What can hang from each mark
S: E H
B: E
R: E
W: E
Z: E
M: E
E: G H M N R U W Z
F: E

Known rows, with every way that one mark hangs from another
[E G H N U W]: [ 0.26 -0.01 -0.12  0.15 -0.11 -0.18  0.05  0.15 -0.21  0.01  0.13  0.20
  0.12 -0.10  0.10 -0.14 -0.04  0.10  0.18  0.02  0.11  0.03 -0.36]
[B [E U]]: [ 0.19  0.07  0.05 -0.06 -0.09  0.15  0.19  0.11 -0.29 -0.18  0.22  0.07
  0.06 -0.12  0.05 -0.13 -0.08  0.11 -0.04  0.00  0.27  0.11 -0.11]
[R [E N]]: [ 0.37  0.06  0.03 -0.05 -0.08  0.16  0.19  0.15 -0.22 -0.17  0.25  0.07
  0.04 -0.16 -0.03 -0.07 -0.07  0.05  0.20  0.10  0.23  0.04 -0.06]
[E G H M N R U W]: [ 0.19  0.03 -0.17  0.24 -0.11 -0.38  0.04  0.12 -0.16  0.21  0.05  0.22
  0.13 -0.05  0.10 -0.20  0.01  0.08  0.19 -0.01  0.06  0.00 -0.48]
[F E]: [ 0.39  0.24  0.06 -0.17 -0.06  0.18  0.23  0.14 -0.27 -0.17  0.26  0.06
  0.05 -0.16  0.03 -0.10 -0.14  0.08  0.09  0.07  0.24  0.09  0.00]
[Z [E U]]: [ 0.30  0.01  0.01 -0.13 -0.03  0.18  0.04  0.20 -0.25  0.08  0.21  0.01
  0.07 -0.17  0.09 -0.13 -0.07  0.15  0.02 -0.01  0.25  0.05 -0.11]
[M E]: [ 0.23  0.09 -0.01 -0.14 -0.10  0.35  0.07  0.18 -0.21 -0.18  0.19  0.03
  0.09 -0.18  0.03 -0.09 -0.10  0.07 -0.03  0.04  0.21  0.11 -0.12]
[F [E G H M N R U]]: [ 0.22  0.09 -0.09  0.12 -0.08 -0.37  0.16  0.07 -0.18  0.13  0.05  0.26
  0.11 -0.05  0.08 -0.19 -0.04  0.00  0.15  0.07  0.15 -0.03 -0.34]
[W [E G H M N U Z]]: [ 0.11  0.06 -0.13  0.18 -0.04 -0.16  0.01  0.09 -0.27  0.02 -0.03  0.30
  0.12 -0.09  0.21 -0.19 -0.07 -0.05 -0.01  0.24  0.10  0.01 -0.32]
[M [E G R U]]: [ 0.13  0.00 -0.11  0.02 -0.06  0.00  0.03  0.13 -0.13 -0.02  0.08  0.09
  0.11 -0.09  0.01 -0.14 -0.05  0.06 -0.01 -0.03  0.21  0.04 -0.34]
[F [E G H M R U W]]: [ 0.27  0.27 -0.11  0.13 -0.10 -0.28  0.16  0.07 -0.21  0.12  0.10  0.17
  0.11 -0.05  0.11 -0.21 -0.03  0.11  0.16  0.00  0.12 -0.02 -0.28]
[M [E N R U W]]: [ 0.14 -0.09 -0.15  0.02 -0.16  0.04  0.02  0.12 -0.16  0.04  0.14  0.14
  0.13 -0.08  0.01 -0.04 -0.03  0.13  0.00 -0.14  0.18  0.02 -0.40]
[Z [E G H]]: [ 0.35  0.17  0.01 -0.04 -0.02  0.12  0.07  0.21 -0.23  0.08  0.19  0.04
  0.08 -0.17  0.11 -0.17 -0.07  0.08  0.03  0.16  0.15  0.03 -0.11]
[S E H]: [ 0.34  0.20  0.15 -0.23 -0.02  0.16  0.22  0.06 -0.33 -0.57  0.24  0.10
  0.00 -0.17  0.05 -0.06 -0.23  0.11  0.11  0.19  0.24  0.14 -0.09]
[S [E G H N U]]: [ 0.17 -0.01 -0.08 -0.01 -0.03 -0.18  0.14  0.09 -0.27 -0.10  0.11  0.25
  0.07 -0.11  0.08 -0.12 -0.10  0.03  0.15  0.16  0.16  0.05 -0.27]
[E H R U Z]: [ 0.22  0.04 -0.04  0.04  0.02 -0.32  0.07  0.16 -0.20 -0.05  0.06  0.15
  0.09 -0.10  0.16 -0.03 -0.06  0.07  0.14  0.01  0.03  0.09 -0.22]
[M [E G N Z]]: [ 0.19  0.06 -0.12  0.00 -0.10  0.08  0.09  0.15 -0.18 -0.01  0.07  0.16
  0.13 -0.12  0.08 -0.10 -0.06 -0.06  0.00  0.09  0.19  0.04 -0.32]
[R [E G N U]]: [ 0.30 -0.01 -0.04  0.07 -0.06 -0.05  0.16  0.12 -0.20 -0.06  0.17  0.13
  0.07 -0.12 -0.01 -0.15 -0.04  0.04  0.22  0.06  0.26 -0.01 -0.21]
[R E]: [ 0.40  0.18  0.07 -0.09 -0.04  0.23  0.19  0.16 -0.24 -0.22  0.27 -0.01
  0.03 -0.18 -0.01 -0.09 -0.08  0.10  0.19  0.10  0.22  0.07  0.03]
[M [E G N R U Z]]: [ 0.09 -0.07 -0.18  0.08 -0.08 -0.19  0.04  0.12 -0.13  0.11  0.00  0.20
  0.14 -0.06  0.06 -0.09 -0.02 -0.03  0.01 -0.03  0.18  0.01 -0.45]
[M [E G H R U W Z]]: [ 0.14  0.12 -0.19  0.14 -0.10 -0.18  0.02  0.11 -0.17  0.06  0.02  0.17
  0.15 -0.07  0.14 -0.09  0.00  0.08  0.02 -0.04  0.04  0.01 -0.38]
[R [E G H N U W Z]]: [ 0.31  0.11 -0.12  0.19 -0.10 -0.22  0.15  0.10 -0.23  0.01  0.11  0.20
  0.11 -0.10  0.12 -0.10  0.01  0.05  0.26  0.06  0.10 -0.04 -0.25]
[F [E H Z]]: [ 0.37  0.30  0.03 -0.09 -0.04 -0.03  0.22  0.13 -0.29 -0.15  0.17  0.14
  0.07 -0.15  0.15 -0.05 -0.12  0.02  0.11  0.13  0.11  0.08  0.00]

Rows
[ 0.14  0.19 -0.10  0.15 -0.01 -0.09  0.02  0.10 -0.29 -0.05 -0.01  0.23
  0.10 -0.10  0.22 -0.22 -0.09 -0.01 -0.02  0.24  0.09  0.04 -0.22] => [W [E G H M U Z]]
[ 0.18  0.11 -0.19  0.13 -0.14 -0.14  0.07  0.12 -0.15  0.10  0.04  0.21
  0.16 -0.08  0.11 -0.04 -0.01  0.02  0.03  0.04  0.03  0.00 -0.41] => [M [E G H N R W Z]]
[ 0.37  0.18 -0.05 -0.08 -0.07  0.17  0.08  0.19 -0.21  0.19  0.26 -0.02
  0.07 -0.15  0.05 -0.07 -0.06  0.21  0.02 -0.05  0.17  0.04 -0.16] => [Z [E R W]]
[ 0.32  0.21 -0.07  0.10 -0.07 -0.06  0.20  0.12 -0.21  0.05  0.09  0.12
  0.08 -0.12  0.07 -0.19 -0.03 -0.06  0.24  0.17  0.19 -0.02 -0.19] => [R [E G M N Z]]
[ 0.26  0.18 -0.12 -0.10 -0.08  0.04  0.20  0.09 -0.31 -0.05  0.18  0.18
  0.06 -0.14  0.10 -0.01 -0.11  0.08  0.14  0.08  0.15  0.08 -0.19] => [S [E N W Z]]
[ 0.39  0.23 -0.07 -0.04 -0.08  0.24  0.08  0.19 -0.24  0.16  0.24 -0.01
  0.08 -0.16  0.07 -0.18 -0.06  0.16  0.03  0.04  0.21  0.03 -0.16] => [Z [E G W]]
[ 0.09  0.02 -0.12  0.14 -0.03 -0.23  0.00  0.09 -0.25  0.04 -0.01  0.29
  0.11 -0.07  0.18 -0.09 -0.07  0.00 -0.03  0.16  0.05  0.02 -0.32] => [W [E H M N R U Z]]
[ 0.12  0.17 -0.14  0.14  0.02 -0.14  0.03  0.08 -0.24  0.07 -0.01  0.19
  0.09 -0.07  0.14 -0.20 -0.08  0.00 -0.04  0.14  0.15  0.04 -0.30] => [W [E G M R U Z]]
[ 0.29  0.33 -0.11  0.13 -0.10 -0.24  0.18  0.07 -0.27  0.08  0.06  0.20
  0.12 -0.08  0.22 -0.22 -0.04  0.05  0.17  0.05  0.10 -0.01 -0.22] => [F [E G H M U W Z]]
[ 0.33  0.14 -0.07  0.04 -0.11 -0.08  0.11  0.17 -0.25 -0.05  0.15  0.17
  0.10 -0.14  0.16 -0.01 -0.07  0.07  0.16  0.06  0.03  0.08 -0.22] => [E H N W Z]
[ 0.25  0.15 -0.15  0.18 -0.03 -0.38  0.07  0.13 -0.18  0.08  0.05  0.17
  0.12 -0.07  0.16 -0.10 -0.02  0.11  0.18 -0.02  0.01  0.04 -0.34] => [E G H R U W Z]
[ 0.34  0.22 -0.09  0.11 -0.07 -0.05  0.17  0.10 -0.24 -0.04  0.15  0.08
  0.08 -0.11  0.09 -0.15 -0.02  0.10  0.24  0.01  0.18  0.00 -0.16] => [R [E G U W Z]]
[ 0.26 -0.07 -0.05  0.03 -0.06 -0.08  0.03  0.18 -0.21  0.17  0.13  0.15
  0.11 -0.13  0.11 -0.16 -0.04  0.06  0.06  0.09  0.18 -0.02 -0.28] => [Z [E G H N U]]
[ 0.37  0.35 -0.05  0.04 -0.11  0.11  0.20  0.13 -0.26 -0.03  0.17  0.02
  0.06 -0.15  0.11 -0.14 -0.03  0.09  0.22  0.06  0.14  0.03 -0.06] => [R [E M W Z]]
[ 0.20  0.18 -0.08  0.01 -0.07  0.06  0.07  0.16 -0.20 -0.12  0.06  0.13
  0.12 -0.14  0.14 -0.11 -0.06 -0.02  0.01  0.15  0.09  0.06 -0.20] => [M [E G H Z]]
[ 0.30  0.28 -0.11  0.20 -0.09 -0.19  0.15  0.09 -0.25  0.03  0.07  0.12
  0.10 -0.10  0.18 -0.22  0.02  0.07  0.27  0.08  0.08 -0.04 -0.18] => [R [E G H M U W Z]]
[ 0.12  0.04 -0.09  0.10 -0.06 -0.07  0.00  0.10 -0.30 -0.04  0.01  0.28
  0.11 -0.11  0.21 -0.12 -0.09 -0.01 -0.03  0.20  0.09  0.04 -0.24] => [W [E H M N U Z]]
[ 0.27  0.12 -0.10  0.16 -0.14 -0.18  0.14  0.10 -0.26  0.04  0.09  0.17
  0.10 -0.11  0.17 -0.12  0.02  0.06  0.27  0.04  0.08 -0.04 -0.21] => [R [E H M N U W Z]]
[ 0.32  0.37  0.04 -0.11 -0.08  0.05  0.22  0.02 -0.37 -0.38  0.14  0.13
  0.03 -0.13  0.17 -0.11 -0.17  0.10  0.15  0.14  0.17  0.10 -0.18] => [S [E M W Z] H]
